Each row was made from one walk, in order. Every step used is in the known rows, and no mark comes twice. Write each row's walk.
(in the rows, 128 means zero)
Known rows
U/L/V/T/A: [139 130 138  86 153 176 159 121 144  66  58 102 188 155 153 124 110 113
 108 111 174 126 143 172 149 153  64 124  99 151 177 168 155 107 119  93
 102  97  95 124 136 133 154 172  78 136  55  86 133 189 149 108  52 123
 136 142]
U/L/S/E/G: [143 175 112  92  99 128 118 169 113 170 101 115  75 129 114  87 166 151
 132 162 175  98 139 148 110 141 105 164 130 107 124 134 113 146 122  92
 147 154 154 145 151 121 140 136 175  91 113 105 177 122  98 140 110 114
  61 127]
C/Y/T/V: [114 129 141 113 143 130 131  91 113 108  82 156 189 144 148 151 127 116
 111  82 148 133 137 214 158 121 140 106 158  83 146  76 113 131 111  94
 104 115 191 121 105  99 132 155 109 117 160 193  94 120 114 119 121 141
 122 104]
U/L: [138 137 143 132 129 116 123 165 106 147 111 123 105 134 126 116 114 123
 128 146 160 124 101 133 131 137 111 126 140 128 151 111 110 122 108  98
 132 136 126  78 124  96 143 106 121 126 129 106 152 155 132 143  91 130
 120 114]
E/Y: [ 98 149 120 125 132 123  97 154  88 112 124 102 112 166 141 151 117 101
  94 147 145 106 134  86  99 106 146  74 149 119 133  92 115 160  80 117
 151 121 159  83 115 105 127 102 156 107 150 159 139  86 148 143  93 145
 118 113]
T/A/L/S/F/U: [ 93 136 117 164 127 111 122 127 150 104 113 167 218 182 144 152 174 135
 130 110  97 136 126 147 148 141 149 211 102 199 132 141 161 103 161 180
 103  94 119 157 115 180  82  95 169 174 104 144 119 141 114  86 219 108
 130 171]
Y/T: [139 110 125 116 163 137 131 133 124 147 107 125 136 129 147 139 122 152
 120  93 121 113 118 158 150 115 121 111 128 137 131 108 108 129 103 108
 124 123 175  92 110 110 135 135 100 114 152 138 116 130 126  86  90 133
 121 108]
E/Y/T/A/L: [ 61 145  81 147 129 143 111 113 136  91  62 109 154 203 161 180 187  86
 106  95 143 128 137 173 130  88 105 158 107 172 113 141 136 165 126 128
  95  68 169 115 113 124  65 137 129 137 131 173 146 110 112  83  98 136
 133 147]
Y/E/S: [122  99 145 155 123 109 123 125 100 163 191 104 109 150 131 140 109 167
 102 111  68  82 159 130 111 111 189  50 104 118 146 116 124 139 126 132
 170 136 180 143 130  54 110 132 120 122 190 162  72 110 170 123 129 127
 125  99]
X/S/L/V/T: [147 143 165  84 167 173 168 115 132 110 127  74 143  95 130 102  54  95
 123 111 115 121 112 144 141 152  76 122 128 149 121 133 113 143 119 121
 139 152 109 111 150 146 142 129  87 151 125 117 105 102 115 146  75 153
 116 152]
G/E/U/X/S/L/V: [158  61 134  94 133 184 158  58 161 131 184 127  64  83  76 104  78  39
 166 145 132 160  99 115 125 100  74 130 151  72  82 102 159 143 126 168
 193 169  89 141 141 119 159 128 113 116 165 151 111 151 140 196  99 129
 142 128]
Y/E/D: [ 91  84 133 148 104 108 134 142  92 183 176 124 124 129 151 150 126 158
 100 164 119  88 161 112  91  90 196  49 110 132 168 123 116 127 113 121
 147 105 166 161 108  84 109 123 161 167 218 143 121  77 155 116 123 120
 125 105]
N/X/S/F/U/L/V: [158 131 174 154 128 169 141  72 120 105 139 220 106 121 120  75  76 139
 142 125  95 183  70  67 125 199  65 183 147 100 103 112 208  57 138 134
 107 158  73  87 141 159 142 121  96 143 102 109 119 144  90 165 140 120
 146 169]
T/A: [112 125 140  91 142 118 123 137 123 107 105  94 176 135 140 148 131 108
 111 112 101  99 149 125 139 104 155 108 102 157 174 100 107 101 112 125
 129 113 169 123 130 114 141 122 134 138 105 110 139 112 178 108 123 101
 137 131]
V/T/A/L/S/F: [ 97 158 121 114 145 115 138 122 139  99  76 108 216 163 150 184 128 145
 101 134 124 143 172 176 157 101 159 184  91 203 158 171 151 114 169 149
  64  70 121 171 139 197  78 122 129 172  82 123 119 114 120  69 146 123
 125 169]
Q/D: [141 100 156 101 125 110 133 164 155 176 167 112 111 136 131 103 112 116
 103 131 141  90 103 135 133 103 145 106 113 119 140 117  85 108 102 119
 111 134 123  99 127  82 115 145 141 122 185 116 141 116 163  76 101 133
 131 128]
C/Y/T: [123 150  98 118 166 134 148  88 114 142  97 133 157 149 158 148 119 154
 110  98 140  90 151 177 126  96 126 111 157  78 115  82 118 151 109  96
 111 106 202  97 113 111 157 138 118 113 162 169  96  87 120 103 102 157
 125  90]
X/U/L/S/F: [159 137 141 129 132 120 109 134 149 164 135 139  87 116 113 138 129 145
 115 194 140 149  87 116 147 144 120 212 134 141 159 139 134  99 142 112
 107 147 117 116 116 183 136  86 118 107 119 115 140 152 107 147 170 132
 129 179]
C/Y/E: [112 154 122 143 127  99 144  85  96 145 128 104 148 141 144 140 112 169
  93 134 133  57 175 145  95  88 163  72 154  83 145  78 141 143 124 101
 135 121 177 120 116  81 129 116 140 166 190 177  70  68 142 131 135 155
 123  90]
G/E/S/F/U/L/V: [158  71 149 159 146 153 142  90 128  94 128 209 116 170  89 107  93 135
 153 104 109 179 105 134 117 160  75 127 136  81  40 109 167 109 105 145
 123 138  84 158 154 112 192 122 126 121 132 157  95 205 114 163 102 110
 108 113]
G/E/Y/T: [110 124  74 125 157 150 126 117 118 122  70 116 105 142 128 167 120 116
 121 147 149 137 146 146 124  83 102  70 154 100  82 101 137 160  98 114
 131 114 170  99 130 113 158 143 143 103 170 184 120 122 122 132  43 130
 115  74]
X/U/L/V/T: [158 100 142 123 139 171 129 124 172 100 108 112 115 119 127  88  91 152
 101 126 197 143 119 126 139 178  56 128 128 154 142 172 118 116 110  94
  96 131  66 118 102 136 169 152  50 102  85  99 116 166 117 130  72 142
 156 145]
L/S: [154 135 141 119 156 128 105 166 116 157 168 110 133 147 143 126 117 150
  91 158 122  86 152 121 147 139 161 115 132 140 189  88 122 116 124 121
 174 144 161  94 118 136 142 101 153 107 140 135 127 118 166 115 146 118
 100 117]
C/Y/E/U/L/V/T: [116 141 107 181 100 158 167  61 135  91  88 116 148 164 159 143 120 165
 102 145 218  82 184 172 102 108  63  83 143  70 131 167 167 189 140 108
 108  94 116 160  90 112 130 187  67 157 173 157  84 145 108 125  73 181
 156 112]
X/U/L/S/E/Y/T: [145 185  70 138 122 151 105 136 162 173  94 115  35 107 135 139 206 137
 131 173 167 142 113 147 142 151  77 180 138  93  91 175 125 167 128  81
 128 157 146 110 124 151 117 167 127  68 135 142 170 141  84 157 115 144
 109 157]
N/X: [136 124 152 147 111 105  88 121 111 126 135 149 110 121 140 110  94 169
  96 129 112 137 158  70 106 130 167  77 136 117 162  79 131  82 114 117
 156 124 149  86 114 107 124 110 109 119 117 118 101  67 146 134  84 124
 144  88]
F/U: [116 114 130 164 130 108 115 173 127 126 142 149 162 130 136 100 130 145
 134 100 111 117 100 102 122 163 140  77 136 152 134 103  98 127  98 145
 142 139 126 102  97 110 146 103 130 129 146 122 114 129 133 122 153 117
 141 100]
T/V: [121  97 196 114 131 112  85 164 105 103 120 139 164 125 115 124 114 100
 112 106 134 141 128 142 159 131 167  84 138 140 179  80  94  97 104 119
 137 145 149 123 112  88 121 118 112 118 130 154 127 133 152 130 131 113
 121 106]
D/Q: [169 109 164 128 151 113 115 184  90 127 151  82 127 116 119 126 120 162
  83  87 130  82 129 116 132 110 185  92 137 153 139  88  97  95 127  96
  97 140 135  85 140  85 170  84  88 130 147 136 140 118 142  68 122 116
 121  72]
G/E/S: [136  78 136 134 139 107 110 122 108 135 172 116 100 134  97 127  78 130
 120 129  82 121 168 130 106 108 178  53 123  94  99  86 100 131 114 145
 164 135 158 130 152  79 187 119 151  95 158 152  96 119 182 145  87  93
 128  58]
V/T/A/L/S/F/U: [ 84 146 108 163 129 109 142 140 157  81  82 145 249 163 158 165 153 152
 137 106 109 153 145 164 153 152 147 168  98 216 135 196 155 124 179 172
  62  71  99 168 118 215  75 118 136 179  83 117 115 141  97  69 189 123
 154 162]
V/T/A/L/S/E: [113 170 103 103 117 101 128 139 141  99  81  64 183 129 146 147 168 148
 120 112 135 115 213 171 135 117 157 151  87 178 128 184 110 137 180 127
  97  94 121 184 146 149  84 164 150 166  62 108 137 103 127  85 128 115
 112 140]
C/Y/E/U/L: [101 155 100 199  75 102 141  95 120 138 119 132 104 149 148 151 159 146
 125 177 179  74 150 155  96  72 113 110 149  66 133 141 141 181 141 116
 136 110 165 138  95  77 115 137 111 160 212 157 100 123 116 146 126 159
 161 109]
L/S/E/U/X: [163 113 105 106 103 129 104 119 135 157 202 135  70  98 111 137 170 122
 154 145 149 121 156  93 128 104 164 110 134  69 137 118 120 146 134 143
 187 151 129 155 126 126 116 149 153  81 122 120 152 134 163 149 169 135
 124 112]
S/E/D: [107 115 126 100 108  89 117 148  92 159 150 114  99  99 131 138 144 144
 128 131 117 125 162  70  66  84 195  71 127 104 102 110  67 128  98 110
 139 111 158 183 137  87 143 135 192 145 157 117 161  41 146 133 106 121
 107 107]
N/X/U/L: [143 118 137 187  94 107  86 119 153 137 132 147  62  93 123  88 122 165
 107 158 149 173 102  77 114 158 119 140 129 130 151 130 124  82 127  96
 128 149 108  71  98 119 131 109  75  94  98  83 127 114 116 173  95 118
 187 116]

Write each row's walk
[106 144 112 138 138 119 122 147 147 102 102  81 209 167 159 150 141 136
  93 128 148 109 186 185 153 132 154 145  87 199 191 175 132 131 180 144
 110  75 128 134 122 166  90 142 135 152  80 109 129 128 145  71 134 116
 136 137]	V/T/A/L/S
[123 132 154 126 149 120 150 124  97 140 167 149 138  98 124 116  87 117
 154 111  43 139  73  80 121 146 140 147 148 148 105 108 138 109 129 160
  98 155 111 119 142 159 153  92 138 151 154 114 127 105 112 134 206 117
 138 163]	X/S/F/U
[120 124 135 174 118 109 126 192 132 127 117 168 130 133 134  88 144 131
 150 124 151 139  67 135 126 180 100 118 144 145 129 126 107 125 110 119
 132 142  99  74 103 101 151 108 121 134 139 101 138 184 109 136 135 119
 140 105]	F/U/L
[158  89 161  95 156 186 164 107 157 132 203 166 125  94  95  67  90  52
 164  94  96 167  34 110 141 200  80 148 154 105 113  92 158 109 108 143
 182 192  80  86 131 133 134 117 114 116 124 134 104 175 125 181 167 146
 127 147]	F/U/X/S/L/V
[ 98 128 106 128 128 123 103 138  99 109 103 101  93 144 111 147 100 106
 107 170 153 122 156 101 100  91 135  56 166  97  98  85 130 146  89 126
 148 128 143 105 139 103 168 106 171 117 164 179 126  87 154 168  61 120
 113  66]	G/E/Y
[119 132 142 153 124 100 139 156 116 118  97 198 144 132 116 126 132 140
 163 126 121 172  50 117 134 152 105 158 148 141  98 125 122 107 105 127
  90 129  93 110 119 137 133  94 124 153 128 118 131 171  89 143 149 130
 132 137]	S/F/U/L
[111 126 148  96 154 150 146 112 157  60 102  94 199 167 146 143 103  93
 118  62  91 130 149 173 139 133 117  98  64 147 132 155 114 139 106 137
 159  97 160 165 148 133 117 157  87 124  93 126  93 135 155 133  52 138
 126 131]	E/S/L/V/T/A
[124 109 142 136  88 129 161  96 140 182 209 108  66  62 103 130 125  60
 165 156  86 128  75 121 130  82 137 124 137 101 136 146 142 164 158 154
 178 177 135 137 127 106  66 131  98 149 209 132 108 133 124 182 165 158
 167 148]	Y/E/U/X/S/L
[138 167 112  74 115 123 110 154 110 167 124  97 102 122 121 101 153 174
 117 138 142  72 181 122 101 122 147 115 129 117 123 113 110 145 103 117
 154 156 168 167 146 131 142 135 183  96 123 128 151  66 122 118 127 116
  58 116]	L/S/E/G
[132 146 153 172 110 111 145 113 108 132 140 207  93  85 122  93  85 133
 162 145  61 197  56  71 116 182 114 172 155 108 110 129 166  73 155 137
  96 148  91  80 144 155 129 109 113 150 120  86 136 129  87 177 156 120
 164 155]	N/X/S/F/U/L
[112 132 128 184 125 104 108 143 136 134 137 186 170 167 128 131 153 165
 126 120 116 139 109 124 138 148 147 192 132 180 104 117 147 125 142 174
 111 120  99 131  98 168  88  75 158 162 136 161 111 118  83  94 208 130
 108 150]	A/L/S/F/U
[131 117 143  70 171 178 144 106 142  55  86  86 214 153 155 131 102 132
  96  88 142 100 187 141 145 131 111  86  99 159 177 144 146 111 114 113
 109  92 116 148 134 146 156 163  89 139  70 111 109 127 173  80  70 125
 135 139]	L/V/T/A
[140 144 127 182 128 130 121 202 139 154 140 169 137 140 142  93 150 140
 141 160 148 130  84 145 150 199 109 145 141 142 162 132 133 124 134 128
 160 158 116  66 110 139 147 107 144 113 130 103 146 200 127 138 167 117
 121 117]	F/U/L/S
[156 162 147 119 149 130 128 151 106 163 111 155 113 150 122 152 116 143
 122 185 134 142 100 139 155 131 121 194 139 119 160 107 152 100 131 108
 122 135 130 100 136 165 131  93 141 131 115 122 150 161 122 136 141 129
  88 153]	U/L/S/F
[135 129 135 163 138 116  88 156 124 161 154 120 133 178 128 123 138 152
  90 148 155  98 155 146 140 133 151 162 125 172 155 104 119 131 149 146
 159 122 138  99 105 126 100  86 152 132 130 156 125 106 140  91 156 131
 102 129]	A/L/S
[169 154 126 127 108 112  96 156 157 174 138 101  49  75 112 101 171 155
 128 172 146 127 119 119 135 159 119 179 130 127 125 148  98 118 145  88
 141 174 109 126 128 128 149 128 136  98 103 100 161 138 121 160 152 113
 117 146]	X/U/L/S/E
[143 129 158 118 155 176 187 115 124  91 113 163 148 109 133  99  58 120
 150 110 121 169  68 130 141 196  52 158 138 140 103 171 167 112 134 131
  65 136  46 122 147 180 159 145  90 147 101  95 131 178  84 133 138 139
 137 178]	X/S/F/U/L/V/T
[ 92 169  92  92  95 120 130 143 136 107  60  75 175 150 142 118 177 155
 116 106 152  99 214 181 106 112 146 151  80 184 121 199 117 161 160 136
  90  88 139 217 152 162  88 169 157 139  68 104 144  79  96  74 113 116
 101 149]	V/T/A/L/S/E/G
[ 99 135 126  88 147 125 146 145 129  83  86  72 207 129 162 159 102 123
 116 105 121 108 166 151 138 115 156  74  96 173 186 165 109 122 122 122
  99  91 137 138 135 143 137 153 106 138  87  84 128 124 170  89  86 117
 156 111]	V/T/A
[134 156  96 115 137 127 120 106 156 142  71  99 154 144 150 162 216 152
 126  86 119 126 175 200 162 105 128 201  89 163 109 147 128 132 173 118
 110 104 167 172 138 125  83 162 141 147  99 144 136 112 114  69 137 111
  95 154]	Y/T/A/L/S/E
[ 82 128 120 134 117 106 125 137 134  78  77  80 206 155 145 149 128 127
 103  87 147 130 172 170 135 106 148 119  94 205 148 176 104 130 151 136
  79  66 120 149 124 131  94 136 104 165  81 104 125 109 133  71 102 124
 165 126]	V/T/A/L
[122 123 138 105 147 170 173 113 156  41  39 166 229 160 149 128 122 125
 148  90 140 167 103 152 152 175  68 151 107 158 123 178 178  97 116 121
  55  90  64 159 133 184 137 151  83 169  60  89 120 204 102 109 105 128
 142 165]	S/F/U/L/V/T/A
[155 103 132 106 148 141 143 126 133 145 189 206 150 130 109 128 119 134
 157 130 102 163  87 103 151 171 155 144 153 103 163  96 174  88 115 156
 144 156  99 107 125 185 115 102 159 104 108 140 117 174 135 131 217 130
 122 127]	L/S/F/U/X
[163 170 138  97 140 111 106 147 113 164 149  97 110 103 123 124 146 161
 120 144 114  88 169 109 130 127 167 117 132 116 129  94 108 126 129 106
 166 156 150 139 145 118 141 129 170 123 119 133 138  90 153 128 140 120
  73 110]	L/S/E
[130 144 127 177  99 121 129 125 124 165 124 150  97 148 135 174 166 160
 132 210 142 108 127 142 139  85 119 173 124 121 152 162 177 150 159 142
 130 126 143 164 116 140  82 116 107 156 189 152 127 163 105 125 162 134
 120 157]	Y/E/U/L/S/F
[132  68 123 125 110 124 115 117 132 132 198 151  95 124 114 132 125  96
 141 129 155 130 121  84 116  92 152  81 140  95 160 116 115 141 110 150
 171 126 130 120  98 110 131 127 113  84 149 127 131 148 160 133 139 139
 173 106]	E/U/X
[163 132 132 150 130 138 101 163 165 176 161 114  77 112 120 105 144 144
 101 192 161 121  98 131 151 171 115 178 132 148 184 146 116 110 143 102
 152 162 123  85 102 149 147 101 113  87 116 102 149 165 132 142 158 114
 138 148]	X/U/L/S
[124 140 156 144 138 114 163 140  96 148 139 168 107  98 118 107  95 102
 171 140  79 160  32 113 132 163 102 189 149 132 103 137 136 108 143 137
  84 158  91  94 144 151 147 103 129 150 141  96 155 164  92 153 187 119
 145 177]	X/S/F/U/L
[128  91 140 106 140 125 151 118 124 117 161 210 152 114  98 122 105 119
 163  93  97 180  67  84 129 147 147 112 158 103 118  98 149  97  86 143
 114 140  88 112 127 151 120 102 142 120 116 129 106 159 126 137 188 136
 144 117]	S/F/U/X
[140  90 158 140 140 150  96 104 127 104 136 130 139 188 110 103 114 144
  81  80 175 103 152 123 121 118  90 136 138 162 109  83 131 122 108 130
 140 115  97 121 102  82 125 101 116 144 114 179 103  95 132  86  96 138
 100 132]	A/L/V
[ 72 167  76 123 108 121 109 102 131  95  39  96 131 155 148 177 213 101
 130  73 135 136 159 166 122  71 110 160 110 147  53 149 118 169 133 117
  92  83 166 169 134 100  66 160 146 152 116 176 153  80  95 107  89 138
 115 147]	S/E/Y/T/A/L
[119 143 111  95 107 138 143 111 101 144 206 128  64  74 101 101 119  62
 175 120  87 150  78  59  91 169 139  93 176  56  79 118 144 149 118 137
 147 172  94 101 159 114 119 153 181  96 131 125 159 120 136 200 188 145
 138 128]	F/U/X/S/E/Y
[132  95 142 139 141 157 124 113 131  77 107 107 171 173 135 111  88 160
  81  79 189 116 171 139 128 134  96 110 122 176 119 134 123 136 123 130
  99  88  81 125 105 110 123 133  95 149  98 147  89 110 115  71  70 149
 118 122]	A/L/V/T
[119 200  69  79 143 152 125 112 133 126  66  86 132 147 167 183 205 114
 123 132 109 107 167 159 151 111 126 141 104 102 128 137 154 158 128 110
 138 106 203 150 149 151  97 175 166 104 117 154 158 109 135 119 115 126
  80 140]	L/S/E/Y/T/A
[116  78 126 162 139  96 124 117 108 109 150 181 140 134  96 133  94 143
 157 104  43 164 121 107 101 126 160  80 127 105  42  99 128 120 110 174
 123 128 126 164 146 124 175 106 157 123 163 158  79 134 136 145 137  97
 126  80]	G/E/S/F/U
[144  93 113  98  91 113 116 104 126 130 179 135  72  79 101 131 163 106
 169 111 137 140 140  68 101  81 160  87 145  68 102 117  96 152 106 137
 157 143 113 165 128  86 122 151 133 102 123 116 145 118 140 154 136 144
 151 104]	S/E/U/X
[145 152 128 169  66  96 107  96 111 149 156 130  12  53 121 103 139 117
 159 161 110 159 125  62  88 109 119 147 139  69  91 145 118 133 171 130
 141 149 120 122 148  99 125 157 107 128 130  72 173  88 106 192 110 121
 176 137]	N/X/S/E/U/L
[153 155 151  74 134 112 136 124  89 162 165  77  74  61 116 112  99 118
 136 113  69 103 136  90 104 109 154 119 138 113  98 102  87 128 138 112
 131 168 137 132 164  92 163 132 152 138 131 103 156  61 147 151 145 118
 111 140]	X/S/E
[143 124 105 161 122 124 121 125 137 142 102 154  83 132 102 163 136 128
 150 224 157 148 135 131 129  82 106 171 139  99 107 136 153 145 148 156
 127 130 117 154 138 165 160 106 140 130 164 140 146 174 114 154 111 109
 121 119]	G/E/U/L/S/F
[121 111 142 177 117  95 131 141 108 123 151 205 119 154 117 125 120 127
 160  98  71 170  57 124 108 156 136 141 125 108  88 130 121 125 109 143
 114 126 123 122 132 120 132 101 132 115 138 124 125 178 109 152 162 128
 139 124]	E/S/F/U/L
[147  51 118 112 123 146 144  86 124 151 225 118  42  69  87 115  73  61
 165 166 114 148 126  97 120  91 142  90 160  74 125 107 141 141 148 170
 159 162 109 125 145 114 179 133 135  96 167 123 141 154 165 169 146 107
 176  93]	G/E/U/X/S
[147 162 108 109  91 124 103 160 147 181 120 110  52  98 109  72 179 163
 126 166 171 107 130 132 105 151 106 178 123 126 118 166 106 149 127  97
 132 164 133 161 126 146 148 133 149  70 106  96 173 115  89 148 138 115
 100 148]	X/U/L/S/E/G
[145 149 106 142 100 109  93 143 128 153 153 105  97 113 139 140 184 147
 133 155 137  85 172  93 113  91 158 116 126 109 119 122  92 165 135 147
 178 140 155 171 123 123 131 142 157 111 149 129 151  88 141 128 148 127
 108 123]	L/S/E/U
[130 112 143 113 130 128 167 147 147 166 206 157 111  68  99  82  99  49
 182 107  70 173  21 113 140 178 127 138 152 117 122 112 118 125 125 150
 174 184 102  68 138 133 112 101 129 124 143 107 122 154 116 192 186 144
 154 132]	F/U/X/S/L
[142 119 155  26 172 195 199  76 162  91 143  89 163  95 117 118  68  32
 145 103 103 159 103 150 163 150  93 139 109 125 164 152 164 109 137 121
 138 140 105 124 169 164 119 170  87 132  68  92 120 165 150 158 106 139
 144 164]	U/X/S/L/V/T/A
[ 96 150  77 156  81  97 108 130 158  92  95  73 171 134 156 165 204 139
 138 118 154 108 210 154 124  83 152 144  77 175 124 212 105 177 194 162
 114  72 123 218 127 160  79 178 135 158  98 106 151  98 125  83 133 121
 147 147]	V/T/A/L/S/E/U
